(in the rows, 128 means zero)
Known rows, with every step that occurs
D -> L: [134 130 128 119 110 117 133 124 144 147 125 135 123 140 102 101 127 127
 132 143 134 126 121 142 135 142 125  85 137 125 120 128 127 118 126 132
 129 138 127 138 140 123 136 117 132 137 102 125 140 144 132 133 129 133
 104 128 143 123]
V -> F: [126 130 127 117 142 126 123 127 144 142 118 135 123 140  99 110 130 136
 136 133 146 129 120 128 141 144 120 130 149 141 124 119 135 102 124 123
 126 139 129 127 132 120 135 111 129 140 108 126 136 132 135 157 119 112
 159 109 134 122]
P -> D -> Q -> F: [120 136 137 138 115 115 127 120 151 123 119 132 116 156 113 139 108 144
 129 143 128 125 115 140 141 131 133 111 135 131 126 129 125 101 112 142
 126 136 121 118 157 130 133 119 130 130 119 128 115 129 147 124 134 141
 133 140 152 122]
L -> D -> R: [137 131 135 140  87 124 130 116 140 140 131 132 128 153 110 113 129 141
 124 147 153 145 122 139 128 126 134  93 153 115 123 127 134 118 133 128
 123 137 124 123 139 121 119 112 119 139  97 128 122 138 115 112 120 145
 152 122 134 126]
T -> D: [127 133 126 104 120 121 136 127 142 123 119 133 110 152 127 115 129 137
 129 133 121 121 116 136 135 128 114 116 139 135 123 129 119 111 136 126
 127 130 127 121 150 118 146 124 131 142 101 133 123 142 115 137 137 125
 123 132 146 126]
K -> H: [137 133 128 104 101 122 129 131 129 128 120 137 121 150 113 111 132 135
 132 134 147 129 114 126 141 129 131  94 135 121 113 123 131 118 115 133
 126 135 122 120 127 125 137 119 128 139 106 114 126 136 110 156 120 144
 134 107 143 122]
V -> F -> H: [130 135 126 121 150 120 121 122 149 124 128 136 122 124 104 108 131 139
 130 132 147 129 123 128 144 155 112 144 155 140 131 111 123  98 119 124
 125 136 126 108 130 129 126 111 130 143 110 131 152 125 154 156 102 130
 164  82 135 117]
Q -> D -> P: [120 135 119 147 107 136 132 119 148 136 122 134 121 139 123 101 128 140
 132 139 131 131 118 126 141 130 131  92 146 139 141 118 132 112 114 129
 132 131 128 129 123 129 143 121 138 137 116 112 113 145 136 126 132 149
 147 111 155 125]
D -> T: [131 129 122 140 126 125 133 126 137 154 125 133 119 139 112 102 124 135
 135 145 133 143 112 134 138 138 140 128 140 135 113 129 137 114 131 140
 128 133 123 115 144 127 126 123 131 132 109 127 135 139 131 125 120 126
 132 113 145 125]
Q -> D: [124 137 119 126 125 124 133 131 139 135 118 133 117 142 128 106 126 138
 128 134 119 130 116 123 139 130 121 130 140 140 140 121 127 105 125 134
 129 131 126 114 136 127 143 125 132 135 110 112 127 145 120 115 138 129
 128 115 148 124]
F -> N: [131 136 133 142 129 124 131 129 143 121 121 134 126 157 123 119 138 123
 124 133 134 127 117 124 139 133 111 146 144 129 109 132 141 119 127 133
 125 139 125 141 136 129 137 124 137 133 105 131 127 136 137 137 127 134
 118 103 146 124]
T -> D -> P -> K -> H -> F -> V: [147 117 116 134  99 112 126 115 162 102 120 145 119 172 102 118 133 143
 125 131 134 115 123 157 144 119 123  67 144 148 106 125 108 104  98 117
 114 133 101 139 139 130 153 124 141 168 106 163 128 153 125 174 126 179
 124  96 140 117]
K -> P: [123 130 141 125 105 132 134 124 139 130 121 132 117 145  88 128 122 132
 129 136 131 128 105 131 140 138 107 136 134 121 123 122 145 119 118 136
 129 136 124 130 130 121 138 121 128 134 111 120 135 138 116 165 119 128
 133 138 143 123]
T -> D -> H: [137 135 120 102  98 120 125 123 156 134 113 135 121 155 125 117 128 136
 125 135 135 125 109 150 135 133 127 115 136 138 102 128 110 122 125 128
 129 132 123 115 149 118 145 123 133 143 102 140 119 151 112 136 138 132
 125 118 151 125]
L -> D: [136 133 133 122  97 123 130 123 150 135 127 128 122 149 124 109 132 138
 128 144 144 137 114 137 133 134 130 135 148 115 112 121 134 108 135 136
 124 133 124 124 133 126 125 110 124 128 101 121 127 136 116 127 122 126
 119 119 146 124]
T -> D -> Q: [124 130 124 128 102 118 130 120 136 125 114 134 109 164 122 114 127 140
 122 138 123 129 110 147 136 136 124 110 135 132 131 135 122 109 136 121
 127 132 133 123 164 114 135 116 131 141 105 130 123 148 122 111 146 152
 154 136 149 128]
V -> F -> Q -> D -> H -> K -> P: [129 140 116 125 126 134 104 117 168 147 125 139 134 167 104  90 112 128
 134 131 147 152  95 152 146 146 123 165 138 150 119 111 126  99  80 109
 125 145 126 129 132 129 143 116 139 161 115 157 130 152 133 160 132 120
 181  86 142 121]
F -> V: [141 137 122 156 124 113 134 127 146 128 116 131 117 142 116 131 131 130
 134 135 137 129 118 141 144 141 108 168 145 132 120 122 129 106 116 130
 122 134 112 121 145 131 137 110 139 126 107 126 149 130 134 138 113 128
 129 114 141 122]
T -> D -> R: [128 130 129 120 110 123 137 121 130 128 123 137 116 156 115 120 127 142
 124 135 129 131 123 136 131 120 117  77 143 137 138 132 119 119 132 117
 125 134 127 120 157 114 141 126 126 151  98 142 118 145 110 124 136 146
 157 135 134 127]
F -> Q: [130 140 126 118 136 130 130 121 149 129 130 138 117 156 122 118 133 131
 151 134 143 137 116 140 139 137 111 123 144 129 119 126 123 105 115 130
 130 134 128 132 129 135 137 110 138 142 102 132 137 128 139 137 119 119
 133 109 143 119]
T -> D -> P: [123 132 128 122 102 132 135 114 149 123 123 135 114 148 121 111 131 140
 129 139 134 122 116 141 137 128 120  85 144 135 124 127 121 116 124 124
 130 131 127 138 136 119 147 118 137 142 107 135 112 143 131 143 131 144
 142 126 151 127]
P -> K -> H: [138 121 124 100 105 125 133 127 142 122 124 143 118 165 107 111 126 134
 130 140 149 123 119 130 143 117 145  61 140 123 116 127 132 114 116 143
 123 139 119 130 141 126 141 125 132 150 106 114 125 143 108 164 129 143
 122 111 145 114]
K -> P -> D -> Q -> F -> V: [131 134 142 186  96 108 126 114 160 110 113 129 116 157  91 157 103 139
 132 141 124 128 106 152 147 145 109 143 129 129 125 124 132 105  90 146
 119 138 107 115 166 133 137 118 134 123 126 142 131 134 152 159 113 156
 148 145 148 123]
P -> K -> H -> F -> Q -> D -> R: [138 123 112 116 126 125 120 119 148 120 134 154 127 182 104 102 126 144
 136 127 141 143 127 140 135 106 127  33 145 151 137 127 110  99  93 119
 118 136 117 128 131 137 145 131 131 192 100 153 127 155 114 132 138 177
 147  82 129 112]
Q -> F -> H: [125 139 133 135 144 121 125 126 151 118 133 133 120 123 119 126 125 145
 125 135 129 127 126 127 142 145 117 148 146 133 133 112 118 105 106 143
 128 129 116 111 142 144 127 123 131 125 120 137 137 118 139 121 115 146
 127 100 143 120]
L -> D -> Q: [133 132 130 149  81 122 122 115 148 136 122 129 119 161 119 107 130 140
 123 150 145 144 109 149 134 141 140 127 145 113 121 130 138 108 137 134
 124 135 132 126 146 122 114 103 125 128 104 116 129 141 125  98 129 155
 150 124 150 127]
Q -> D -> H: [134 141 113 129 106 123 122 127 155 146 114 135 127 145 124 107 124 136
 127 135 135 133 109 138 138 135 135 128 138 142 121 120 120 119 113 136
 130 131 123 110 136 127 141 125 135 138 113 116 122 153 118 117 141 138
 132 103 154 121]
Q -> F: [119 134 133 129 136 127 128 130 147 136 122 132 121 140 115 127 123 141
 131 135 127 125 123 128 139 133 127 133 141 135 123 120 130 111 109 142
 128 131 119 128 143 134 137 123 129 121 117 128 119 124 121 124 134 124
 121 129 145 125]
P -> K -> H -> D -> Q -> F: [124 124 125 136 103 117 124 128 168 125 128 148 118 182 118 104 113 149
 120 143 129 124 121 138 147 119 163  75 134 126 106 127 139 106 104 133
 116 138 118 123 160 130 141 129 127 148 120 110 125 154 109 125 150 175
 149 109 147 115]
K -> P -> D: [127 134 148 108  99 123 141 119 146 115 120 130 114 146  92 142 110 132
 131 138 125 122 102 132 142 128 105 113 132 121 115 123 137 112 117 141
 126 141 120 116 129 122 145 124 130 140 108 126 129 138 138 190 112 118
 115 145 146 118]
H -> D -> Q -> F: [113 135 129 154 120 119 126 128 162 138 123 136 118 161 128 112 116 149
 120 140 114 127 118 140 144 133 137 139 137 130 115 126 139 104 115 120
 122 134 126 120 152 129 133 120 126 129 119 117 131 143 123  94 148 156
 152 119 147 124]
V -> F -> H -> D: [127 139 128 125 149 115 126 126 167 125 134 140 121 135 119  96 127 144
 126 133 131 124 124 129 149 148 115 155 154 138 115 109 128  89 123 105
 119 138 126 102 122 129 132 114 127 150 110 122 164 138 150 154 108 130
 162  65 135 115]
N -> F: [131 136 136 126 117 122 131 122 133 149 118 133 118 143 109 126 138 120
 134 133 125 137 118 127 143 139 116 115 144 124 130 120 135 111 131 137
 128 139 124 125 131 120 142 114 131 141 116 108 143 132 126 145 123 152
 124 128 147 122]

Rows
[137 135 137 124  67 132 117 114 164 143 127 125 132 162 103 108 116 129
 109 148 149 148  90 154 138 135 138 173 135 111  93 118 141 117 105 118
 122 145 117 129 135 125 124 111 128 136 106 147 128 149 105 143 130 132
 128 122 151 125] => L -> D -> H -> K -> P
[121 141 137 151 131 119 131 124 161 127 143 140 125 138 122 117 117 154
 116 137 122 132 133 128 142 131 125 125 149 132 125 114 127 108 104 118
 120 135 116 100 144 139 131 129 121 143 115 138 143 133 131 110 121 169
 164  89 132 118] => Q -> F -> H -> D -> R
[112 133 138 142 113 120 119 116 151 105 131 132 111 157 110 119 108 145
 101 137 109 136 101 149 145 144 120 171 128 133 142 119 119  98  97 113
 122 137 121 118 175 132 130 125 133 140 122 168 131 137 128 115 139 170
 168 126 147 128] => T -> D -> Q -> F -> H -> K -> P
[131 139 122 116 111 129 122 124 149 148 121 130 129 154 118 113 122 127
 110 141 145 138 102 144 142 130 139 174 137 131 100 122 130 111 106 108
 126 144 119 131 139 127 130 113 138 143 105 146 135 139 118 120 141 121
 128 110 153 122] => D -> H -> K
[135 141 136 131 126 114 130 118 140 134 128 135 117 127 112 124 141 124
 127 131 125 140 122 127 148 149 107 124 150 124 137 111 123 105 126 138
 126 138 123 106 131 131 134 113 133 147 120 120 160 124 145 147 105 169
 129  99 146 117] => N -> F -> H
[135 130 148 111  89 114 138 118 152 129 125 133 120 144  79 122 106 126
 135 145 126 120 107 143 138 136 109  67 127 118 113 126 132 117 117 140
 126 144 122 130 136 120 145 123 129 147 106 135 135 149 145 190 115 128
  89 150 143 118] => K -> P -> D -> L
[149 131 121 130 116 108 122 131 137 121 115 136 125 152 108 129 135 138
 127 126 133 128 116 143 143 137 106 143 138 137 102 121 118 103  98 116
 116 131 101 121 123 135 139 114 130 147 105 150 154 136 119 152 113 158
 115  87 132 120] => K -> H -> F -> V
[123 122 128 140 111 141 137 110 161 129 129 140 118 153  96 115 127 136
 131 147 147 122 122 135 142 123 140  67 152 130 124 128 138 113 119 136
 129 139 125 151 134 127 138 118 143 147 111 117 121 142 138 151 129 143
 134 125 152 116] => D -> P -> K
[120 124 128 141 108 137 141 115 179 132 134 144 117 161 111 103 122 140
 124 147 132 117 123 136 148 116 143  80 152 129 109 125 143 106 121 119
 122 141 124 142 125 127 145 123 139 152 110 107 133 153 135 149 137 145
 129 111 154 113] => H -> D -> P -> K
[130 130 134 131 141 119 124 131 143 121 119 135 129 157 111 125 140 129
 114 126 120 125 118 131 135 131  94 165 143 142  99 132 132 109 120 116
 122 136 118 145 117 134 135 127 134 147 100 156 139 138 138 127 133 140
  97  90 139 123] => H -> F -> N
[146 118 119 152 103 120 124 114 159 113 122 144 126 162  90 123 134 139
 128 135 146 122 123 149 147 127 126  80 147 140 106 123 122 107  88 120
 116 138  99 143 123 137 143 117 141 162 111 149 139 145 133 170 115 178
 123  88 140 113] => D -> P -> K -> H -> F -> V
[135 116 125  90 121 122 125 127 142 122 123 145 122 165  94 117 129 138
 119 131 135 121 120 135 139 117 131  80 139 136 107 126 123 104 111 126
 119 137 112 134 125 130 140 127 129 166 102 139 137 146 108 157 135 151
 101 102 137 113] => P -> K -> H -> F
[146 138 128 166 117 108 131 121 142 144 114 133 119 144 111 137 141 118
 138 131 126 139 120 138 149 146 105 148 146 128 128 118 130 107 120 134
 121 138 111 122 143 125 145 108 138 135 120 120 157 130 137 151 108 157
 131 116 143 122] => N -> F -> V
[118 142 132 128 151 125 124 126 149 119 137 130 122 134 125 116 120 141
 108 136 125 134 118 129 146 136 127 190 144 134 130 109 121  93  97 118
 124 137 113 119 146 146 126 119 135 132 118 154 142 115 138 109 130 132
 127 100 145 122] => Q -> F -> H -> K
[133 119 122 107  87 130 136 116 155 108 126 146 115 169 110 101 129 141
 130 140 146 116 121 139 141 111 147  18 141 130 118 128 121 119 117 135
 124 135 121 143 143 121 151 127 138 161 108 127 102 153 116 176 133 165
 135 116 151 119] => T -> D -> P -> K -> H
[138 139 114 153 139 122 122 118 149 165 130 142 120 152 129  89 132 122
 158 134 116 166 114 138 144 142 130  99 144 143 139 121 122 102 120 152
 128 134 127 104 141 134 143 123 137 155 124 120 134 144 146 124 122 157
 145  94 150 122] => N -> F -> Q -> D -> T
[129 143 114 124 138 127 128 125 152 130 127 139 117 155 137 102 129 135
 150 131 128 141 115 132 139 132 112 124 143 142 137 122 118 100 112 133
 130 130 129 119 134 137 145 118 139 146 108 124 130 138 134 118 133 127
 139 102 147 121] => F -> Q -> D
[140 133 126 115 117 113 114 126 159 119 113 137 132 169 123 122 137 131
 110 123 123 121 111 151 132 132 102 147 138 151  79 135 109 118 117 114
 122 133 116 135 135 126 146 133 135 157  98 178 123 156 125 130 145 151
  93  83 145 124] => T -> D -> H -> F -> N
[134 127 125 102 107 120 138 131 161 123 129 148 117 172 121  98 123 138
 125 139 134 119 119 130 147 110 148  75 139 122  98 124 138 109 120 126
 116 142 119 119 136 125 149 128 129 157 105 103 138 154 105 164 136 144
 121  98 145 110] => P -> K -> H -> D
[120 135 129 140  98 117 120 132 154 133 122 141 123 170 127 106 118 150
 123 138 126 128 116 137 145 130 150 105 129 123 108 124 138 110 103 125
 118 135 122 113 145 130 135 122 122 134 121 112 126 147 110 117 141 177
 160 103 146 122] => K -> H -> D -> Q -> F
[138 132 120 124 103 119 133 132 145 150 131 142 122 156 128  81 121 141
 132 143 129 139 110 131 146 127 156 106 132 124  86 125 142 114 123 127
 118 136 120  95 131 127 136 128 124 148 108 109 140 154 115 143 118 149
 142  82 143 119] => K -> H -> D -> T
[133 121 126 125  89 136 132 114 152 122 128 145 122 160  97 106 129 138
 132 144 160 123 120 134 145 118 152  32 145 123 118 126 136 121 107 140
 125 140 120 145 130 127 141 120 140 153 113 112 115 143 125 176 122 164
 138 111 151 115] => D -> P -> K -> H
[139 118 130 112 125 117 122 130 148 107 122 146 130 178 102 115 136 128
 113 128 137 121 121 128 139 116 121  94 142 136  96 134 130 111 110 128
 115 139 111 147 125 135 141 135 135 164 102 149 129 148 122 159 135 162
  92  79 137 115] => P -> K -> H -> F -> N
[130 137 134 165 101 114 114 113 161 122 133 130 122 143 124 112 125 151
 118 148 140 142 119 147 138 153 137 145 149 117 130 117 122 103 117 144
 123 129 122 109 158 142 107 112 124 120 119 132 131 125 140  88 119 176
 154 101 148 124] => L -> D -> Q -> F -> H
[135 130 121  94 112 114 118 124 156 132 114 135 124 157 115 121 129 140
 115 127 122 122 110 156 132 133 112 135 136 152  92 128 101 108 118 110
 125 129 115 120 130 123 143 125 129 159  99 162 127 154 111 125 145 142
 101 103 144 123] => T -> D -> H -> F
[132 133 120 176 117 104 122 122 153 118 110 134 112 164 125 132 122 145
 129 134 119 127 119 156 142 142 119 147 135 143 134 130 113 105 110 135
 120 127 114 120 189 128 140 117 136 122 120 148 123 138 127 103 138 161
 158 130 146 130] => T -> D -> Q -> F -> V
[123 142 115 145 122 139 126 113 162 133 131 141 120 152 130  98 130 138
 152 136 139 139 116 138 142 132 122  88 148 142 139 120 122 105 101 131
 133 131 131 135 118 138 143 115 145 148 114 125 117 139 151 132 125 145
 153  99 154 121] => F -> Q -> D -> P
[130 143 154 114 112 117 135 112 143 115 133 130 115 142  96 133 115 118
 111 136 113 141 100 131 155 137 100 147 136 117 130 106 129  95 108 122
 120 152 113 107 129 130 140 118 135 159 121 145 158 126 157 189 103 152
 119 120 148 115] => N -> F -> H -> K -> P -> D
[121 136 149 152 106 115 124 112 157 100 127 133 115 140  92 145 103 145
 123 142 123 129 106 140 145 148 112 126 132 123 135 117 127 103  96 147
 125 137 118 101 150 137 126 125 129 133 127 142 131 129 161 155 109 170
 148 125 148 118] => K -> P -> D -> Q -> F -> H
[122 137 125 152 130 114 119 120 164 129 129 141 118 147 115  94 123 146
 119 137 133 132 118 140 150 156 125 150 151 135 123 117 133  88 125 104
 118 141 132 101 136 125 122 109 127 150 114 120 166 144 157 127 116 161
 195  71 139 116] => V -> F -> H -> D -> Q
[143 117 134 139  82 127 115 112 170 105 133 143 138 182 104  96 141 136
 114 141 157 128 119 142 136 115 140  64 153 124  85 129 137 116 109 131
 114 140 112 161 111 138 131 123 133 160 104 151 112 150 132 161 123 182
 104  71 145 117] => L -> D -> P -> K -> H -> F -> N
[123 136 137 149 141 123 124 132 152 120 122 134 129 153 124 127 130 132
 126 132 130 124 123 123 139 132 115 151 142 135 109 129 137 120 109 147
 125 133 119 142 145 137 139 131 135 121 116 139 113 128 133 128 134 136
 115 109 146 127] => Q -> F -> N
[121 133 131 161 121 112 120 126 152 111 115 136 121 175 131 120 127 137
 119 132 118 125 118 140 137 135 120 132 135 139 119 139 127 117 120 137
 124 132 127 139 176 127 139 131 135 126 117 151 103 143 133 102 153 165
 145 118 149 133] => T -> D -> Q -> F -> N
[132 149 107 120 126 131 116 122 163 142 127 138 129 168 140  93 121 129
 130 135 138 150 101 150 143 130 133 164 139 145 118 119 114  99  91 111
 128 140 124 124 137 139 141 115 146 154 108 148 129 145 130 105 146 125
 141  88 153 120] => F -> Q -> D -> H -> K
[137 134 136 107 105 109 139 122 152 132 126 134 121 144 107 113 114 128
 133 146 130 119 117 143 137 131 121  63 135 125 114 129 121 112 127 136
 127 141 121 127 141 123 143 119 133 145 101 130 135 143 152 164 124 121
  79 137 146 117] => P -> D -> L
[129 132 111 150 127 123 131 129 138 154 122 135 119 138 127  86 120 138
 132 141 118 146 112 130 138 133 144 123 139 145 128 124 131 108 129 144
 128 129 125 101 146 129 133 134 131 137 113 112 128 150 127 106 132 130
 135 104 150 126] => Q -> D -> T
[140 134 129 133 123 117 112 126 156 133 115 136 138 161 111 125 137 127
 111 128 136 127 111 144 135 138 108 165 141 144  78 132 125 120 108 118
 123 136 114 138 118 134 134 126 135 150 104 164 136 147 133 128 135 151
  96  77 144 121] => D -> H -> F -> N
[140 138 121 108 129 125 111 118 165 142 124 139 131 159 109 124 134 133
 138 129 143 138 110 160 135 142 107 142 142 144  87 126 108 104  95 115
 128 133 118 130 114 139 134 111 136 161 101 165 141 139 137 131 127 138
 113  85 143 116] => D -> H -> F -> Q
[125 141 147 107 115 123 136 117 147  99 136 128 114 142 102 129 105 131
 108 140 121 133  97 131 150 131 104 162 134 120 125 112 128  93 103 116
 122 147 114 108 132 133 133 122 136 150 109 154 151 128 153 178 107 126
 122 117 146 114] => F -> H -> K -> P -> D
[121 125 116 146 113 137 134 114 163 130 126 141 118 153 111  99 122 140
 127 144 134 126 122 129 143 119 145  63 151 143 146 121 131 108 116 140
 130 136 126 138 137 128 146 126 143 150 117 106 111 153 133 135 142 146
 138 116 156 117] => Q -> D -> P -> K
[140 135 126 197  93 106 115 118 164 130 119 128 123 160 123 123 124 144
 129 146 143 141 117 157 139 149 133 165 146 123 121 124 129 103 109 142
 117 130 112 123 170 137 119 105 128 110 118 133 130 131 130  92 123 165
 153 119 147 128] => L -> D -> Q -> F -> V
[130 134 126 106 151 126 122 122 151 129 129 139 120 156 111 125 136 134
 140 126 129 135 116 145 135 136  96 147 145 142 110 127 115  91 107 112
 127 132 121 137 112 140 136 111 135 158  99 158 148 130 137 128 126 128
 112  98 136 118] => H -> F -> Q
[139 131 117 135 103 134 124 107 162 134 133 154 122 173 114  93 138 125
 154 134 146 145 123 136 150 121 143   4 148 132 141 116 123 110  96 149
 124 141 124 135 126 135 157 120 146 176 127 110 114 147 138 175 124 192
 152  90 154 113] => N -> F -> Q -> D -> P -> K -> H
[125 137 133 161 104 111 118 134 159 119 124 143 129 182 138 104 126 140
 118 134 128 127 117 131 147 130 139 120 131 123  95 131 147 120 103 129
 115 139 121 129 148 135 136 130 128 132 121 123 119 148 126 123 142 188
 154  80 147 125] => K -> H -> D -> Q -> F -> N
